Known rows, with every step that occurs
duvu-luga-serur-tuvor: [-1.63  2.41  0.51  0.56 -1.85  4.27 -0.36 -1.53  0.35  4.11  1.24  0.69
 -1.32  1.59  1.80  0.37 -0.44 -2.77 -0.51 -1.66  0.66]
bilu-luga-serur-tuvor-rira: [ 1.20  2.26  1.78 -4.04  0.11  0.13  0.91  1.10  0.92  3.37  0.82 -3.49
 -4.16 -0.57  0.21 -0.71 -0.50 -2.86  2.49 -3.16  2.20]
duvu-luga-serur: [-2.00 -0.16  0.85  0.45  0.31  2.71  1.78 -1.78  1.34  2.80  1.44 -0.29
 -1.81 -0.76  1.77 -0.01 -0.63 -0.65 -1.15  1.14 -1.21]
bilu-serur-tuvor-luga: [-1.63  3.47  2.02  0.52 -1.33  1.92  1.11 -1.18  0.54  1.41 -1.56 -1.63
 -3.81 -0.95  0.13 -5.47  1.06 -2.63  2.97 -4.03  3.51]
tuvor-rira-duvu-serur-bilu: [-1.58 -2.12 -0.03 -3.15  0.03 -5.08 -1.90 -0.42 -2.58  2.11 -3.55 -4.57
 -3.94 -1.42 -0.66  1.18 -2.34  7.62  3.90  2.16 -1.69]
duvu-serur-bilu: [-1.08 -2.68  1.83  2.30 -2.76  0.68 -2.41 -4.15 -1.65  0.34 -0.39 -0.83
 -4.20 -2.08  0.40 -0.20  0.61  5.22  3.84  3.10 -2.46]
rira-tuvor-luga-serur-bilu: [ 0.35 -2.05  3.59  1.09 -0.41 -2.65 -0.12 -0.89  0.49  5.23 -2.77 -4.21
 -3.46 -2.33  1.40 -1.03 -1.89 -5.72  2.56 -1.33  3.00]
tuvor-duvu-luga-serur: [-1.96 -0.63  2.26 -1.20  0.90  0.43  2.42 -0.98 -0.36  1.90 -0.37 -3.33
 -1.98  1.46  2.52  0.65 -1.31  0.81 -2.26  2.97 -0.40]
rira-duvu-serur: [-2.21 -1.83 -3.92 -1.68  1.32 -0.14  2.04 -4.96 -1.92 -0.72  1.15 -1.21
 -2.06  0.46 -0.71  0.22  0.64  5.57  0.82  2.40 -3.92]
bilu-serur: [-0.68  2.33  0.07  0.36  0.06  1.25  3.79 -1.94  1.05 -0.95 -1.53  0.55
 -4.14 -0.94  1.00 -2.98  1.44  3.13  3.89  0.09  0.32]
tuvor-rira-duvu-luga: [-1.96 -0.69 -0.12 -3.54  1.57 -2.11  2.32  0.28 -0.96  0.94 -0.99 -4.01
 -3.03 -2.16 -0.36 -0.58  0.50  5.70 -0.30 -1.30  1.04]
bilu-duvu-serur-tuvor: [-3.03  2.48 -1.85 -1.71 -0.92  2.02 -0.13 -5.01 -3.02 -1.15  2.21  1.75
 -2.84  0.96 -1.30 -0.60  4.69  2.29  2.23  0.20 -3.20]
serur-tuvor-rira-duvu-luga: [-1.87  1.94 -0.49 -3.45 -0.48 -1.04  0.19  0.66 -1.74  2.64 -1.02 -3.34
 -2.46  0.01 -0.48 -0.16  0.77  3.17  0.05 -4.48  3.08]
luga-serur: [ 0.09 -0.61  0.20  0.83  0.24 -0.49  3.23 -3.27  0.80  1.87  0.41 -0.80
 -2.64 -0.68  1.50 -1.96 -1.57  1.20  2.50  0.76 -1.26]
luga-serur-bilu-duvu: [-0.63  0.90  1.44 -1.74 -1.62 -2.88 -0.51 -0.80 -0.13  1.43 -3.25 -2.86
 -3.83 -1.45 -0.19  1.26  0.39  2.36  4.96  3.71 -1.95]
rira-tuvor-duvu: [ 1.72 -2.19  0.56  0.19  1.46 -3.01  4.31 -4.17 -2.56 -1.43 -0.75 -3.00
 -3.64  0.45  1.74 -2.22  3.44  1.81  1.02 -0.92  2.94]
duvu-serur: [-1.51 -2.53 -0.58  1.46 -0.31  1.81  1.64 -5.96 -1.38 -0.79  2.44  1.00
 -3.58 -1.34  0.28 -2.36  1.25  4.48  1.54  1.73 -3.67]
serur-bilu-luga: [ 1.56 -2.05  4.28 -0.75 -2.92  1.73 -1.59 -0.86  0.26 -1.48 -0.20 -4.36
 -6.25 -5.46 -0.78 -0.64  3.91  3.21  4.07  1.44  1.80]
tuvor-luga-serur-bilu: [-0.53 -2.36  4.91  1.25 -2.20 -2.07 -1.00 -0.59  0.91  3.98 -2.72 -5.49
 -4.06 -3.11  1.01 -2.77 -3.73 -1.22  3.38  1.07  1.36]
bilu-duvu-serur-tuvor-rira: [-2.68  2.63 -0.82 -3.56  0.12 -1.51 -0.21 -2.64 -3.29  0.46  0.65  0.26
 -3.48  0.38 -0.94 -1.33  3.06  3.21  2.93 -0.90 -1.97]

Rows
[-2.58  4.90  1.97 -1.63 -0.66  3.45  0.42 -0.37 -1.20  0.36 -2.55 -1.08
 -2.91  2.94  1.58 -0.03  2.09  0.43 -0.15 -0.50  2.62] => bilu-serur-tuvor-duvu-luga
[-1.52 -0.85  3.34  0.86 -2.33  1.39 -2.32  0.16  0.91  4.15 -1.83 -2.26
 -2.94 -1.51  1.58  1.73 -1.51  0.30  1.24  2.40  0.10] => duvu-luga-serur-bilu
[-1.03 -1.94  1.20 -5.92  0.53 -2.13 -2.31  1.30 -1.36  1.12 -1.20 -6.27
 -5.09 -3.26 -1.91  3.03  0.14  4.98  2.63  2.95 -1.13] => tuvor-rira-duvu-serur-bilu-luga
[ 0.13 -1.06 -1.03 -3.26  1.34 -5.50  3.90 -0.94 -1.64  0.19 -2.11 -4.57
 -3.87 -1.74 -0.51 -2.60 -0.56  7.05  3.07 -1.87  1.02] => tuvor-rira-duvu
[-0.52 -0.30  2.39  2.27 -2.44  1.01  0.71 -3.64 -0.86  1.03  0.80 -2.91
 -3.68 -2.52 -0.01 -6.60  1.65 -0.50  2.40 -4.51  3.48] => serur-tuvor-luga
[-0.97 -0.41  0.97 -1.26  2.74 -0.24  2.89 -1.61 -0.85  2.95 -0.21 -2.34
 -1.22  2.56  2.69  2.38  0.35 -3.87 -2.89  0.72  1.22] => rira-tuvor-duvu-luga-serur
[ 0.57 -2.71  1.59  1.83  1.12 -0.87  3.41 -3.90 -0.65  0.72  1.14 -2.91
 -3.98 -3.80  0.59 -5.28  2.68 -2.60  1.21 -3.90  3.54] => rira-tuvor-luga
[-0.42  4.36  0.59 -1.09 -1.10 -0.24  2.14 -1.70 -1.29 -0.33 -3.31 -1.52
 -3.60  3.13  1.54 -2.22  1.09  1.98  3.19 -0.73  2.51] => bilu-serur-tuvor-duvu
[-3.58  2.05  0.20 -2.72  0.78  1.82  2.03 -1.08  0.35  1.46  1.11 -0.39
 -2.15 -0.53  0.17  1.09  2.35 -0.01 -0.85  2.75 -2.82] => bilu-duvu-luga-serur
[-3.21 -0.71 -1.79 -1.85 -0.30  0.57 -0.29 -3.78 -2.58  1.24  1.07 -3.65
 -1.55  0.45 -1.14 -2.01 -0.03  0.33  0.00 -2.22 -0.80] => rira-duvu-serur-tuvor-luga
[-1.45  0.68  2.55  0.06 -1.93  2.04 -0.25 -2.48 -2.85 -0.12  0.18 -2.64
 -2.49  1.38  1.29 -1.54  3.13  2.38 -0.88 -1.42  2.85] => serur-tuvor-duvu-luga
[-2.33  0.54 -0.71 -4.68  2.48 -2.81  2.37  1.32  0.44  4.61 -1.59 -4.13
 -1.30  0.21  0.63  1.44 -3.96  1.64 -0.87  0.37 -0.02] => tuvor-rira-duvu-luga-serur
[-2.67 -1.04  1.15  1.57 -1.80  2.67 -0.75 -4.54 -1.64  1.42  2.55 -1.13
 -3.24 -1.22 -0.22 -4.66  0.67 -1.08  0.82 -2.55  0.01] => duvu-serur-tuvor-luga
[ 0.72  1.82  2.17 -3.56 -0.24  1.05  1.51 -0.91 -0.51  1.07  0.75 -5.09
 -2.96  2.19  0.77  0.36  0.63 -2.35  0.72  0.23  1.50] => bilu-luga-serur-tuvor-duvu
[-1.92 -1.61 -2.40 -3.48  2.44 -3.82  2.24 -2.53 -2.04  0.85 -0.57 -2.68
 -2.75 -0.32 -0.50 -0.30 -1.35  6.55  1.49  0.69 -2.73] => tuvor-rira-duvu-serur
[ 0.46  1.54 -0.50  0.73 -1.94  0.98  1.16 -3.36  0.04  3.13  0.26  0.12
 -1.82  1.74  1.51 -1.84 -1.66 -1.30  3.04 -2.50  0.75] => luga-serur-tuvor
[-2.27 -0.94 -1.49 -1.47  0.44  1.18  1.74 -2.24 -0.75 -0.55  0.82 -2.58
 -2.21 -1.38 -0.53  0.06  1.99  4.57 -1.04  0.15 -0.29] => rira-duvu-luga
[ 0.89 -1.29  2.41  1.43 -2.62 -1.80 -0.77 -1.78  0.19  3.18 -2.88 -2.56
 -3.65 -1.13  1.54 -0.26 -2.53  1.93  4.76  2.19 -0.16] => luga-serur-bilu
[-1.36 -1.21  4.71 -0.81 -1.61 -1.44 -1.91  0.59 -0.63  3.06 -3.57 -5.40
 -2.88  0.87  2.18  2.24 -2.17  1.41  0.13  4.19  0.44] => tuvor-duvu-luga-serur-bilu
[-0.63 -1.54  1.74 -0.13  1.68  0.38  3.20 -2.83 -2.05 -0.09  0.34 -2.21
 -2.67  0.60  1.59  0.01  4.51  0.10 -2.33 -0.60  2.79] => rira-tuvor-duvu-luga
[ 0.47  1.53  0.55 -0.58 -1.04 -1.80  1.68 -2.66 -1.78  2.10 -1.70 -2.93
 -1.92  4.04  2.18 -0.89 -1.81  0.24  2.08 -0.25  1.24] => luga-serur-tuvor-duvu
[-1.43  0.08 -1.34  1.62 -1.87  2.93 -0.60 -5.71 -2.32  0.39  2.53  2.15
 -2.46  0.78  0.30 -1.88  1.75  2.39  1.78 -1.65 -1.42] => duvu-serur-tuvor
[-0.24 -2.67 -0.81 -0.46  2.41 -1.32  2.78 -5.33 -3.61 -0.61  0.75 -0.76
 -2.49  1.93  1.39  0.27  2.31  0.79 -0.62  1.21 -0.83] => rira-tuvor-duvu-serur
[-0.42  5.17 -0.70  0.28 -1.58  2.23  1.39 -2.42  0.24  0.51 -1.42  1.43
 -3.75  1.01  0.71 -2.55  1.96  0.72  4.22 -3.03  2.16] => bilu-serur-tuvor
[-2.80  0.25  3.61 -1.06 -2.79  0.98 -2.42 -0.80 -1.35 -0.94 -1.12 -2.57
 -4.68 -3.78 -1.07  0.68  5.71  4.51  2.42  2.76 -0.07] => serur-bilu-duvu-luga
[-1.29 -2.86  0.64 -0.04  0.60 -0.61  2.12 -5.09 -3.13 -2.01  0.69 -2.11
 -2.88  0.97  0.98 -1.57  0.95  5.58  0.28  3.75 -3.14] => tuvor-duvu-serur
[ 1.00  0.35  1.20  0.37 -2.05 -1.43  1.26 -3.83 -3.05 -1.18 -0.81 -3.12
 -3.18  1.79  0.97 -3.69  2.17  4.06  2.33 -1.72  2.79] => serur-tuvor-duvu
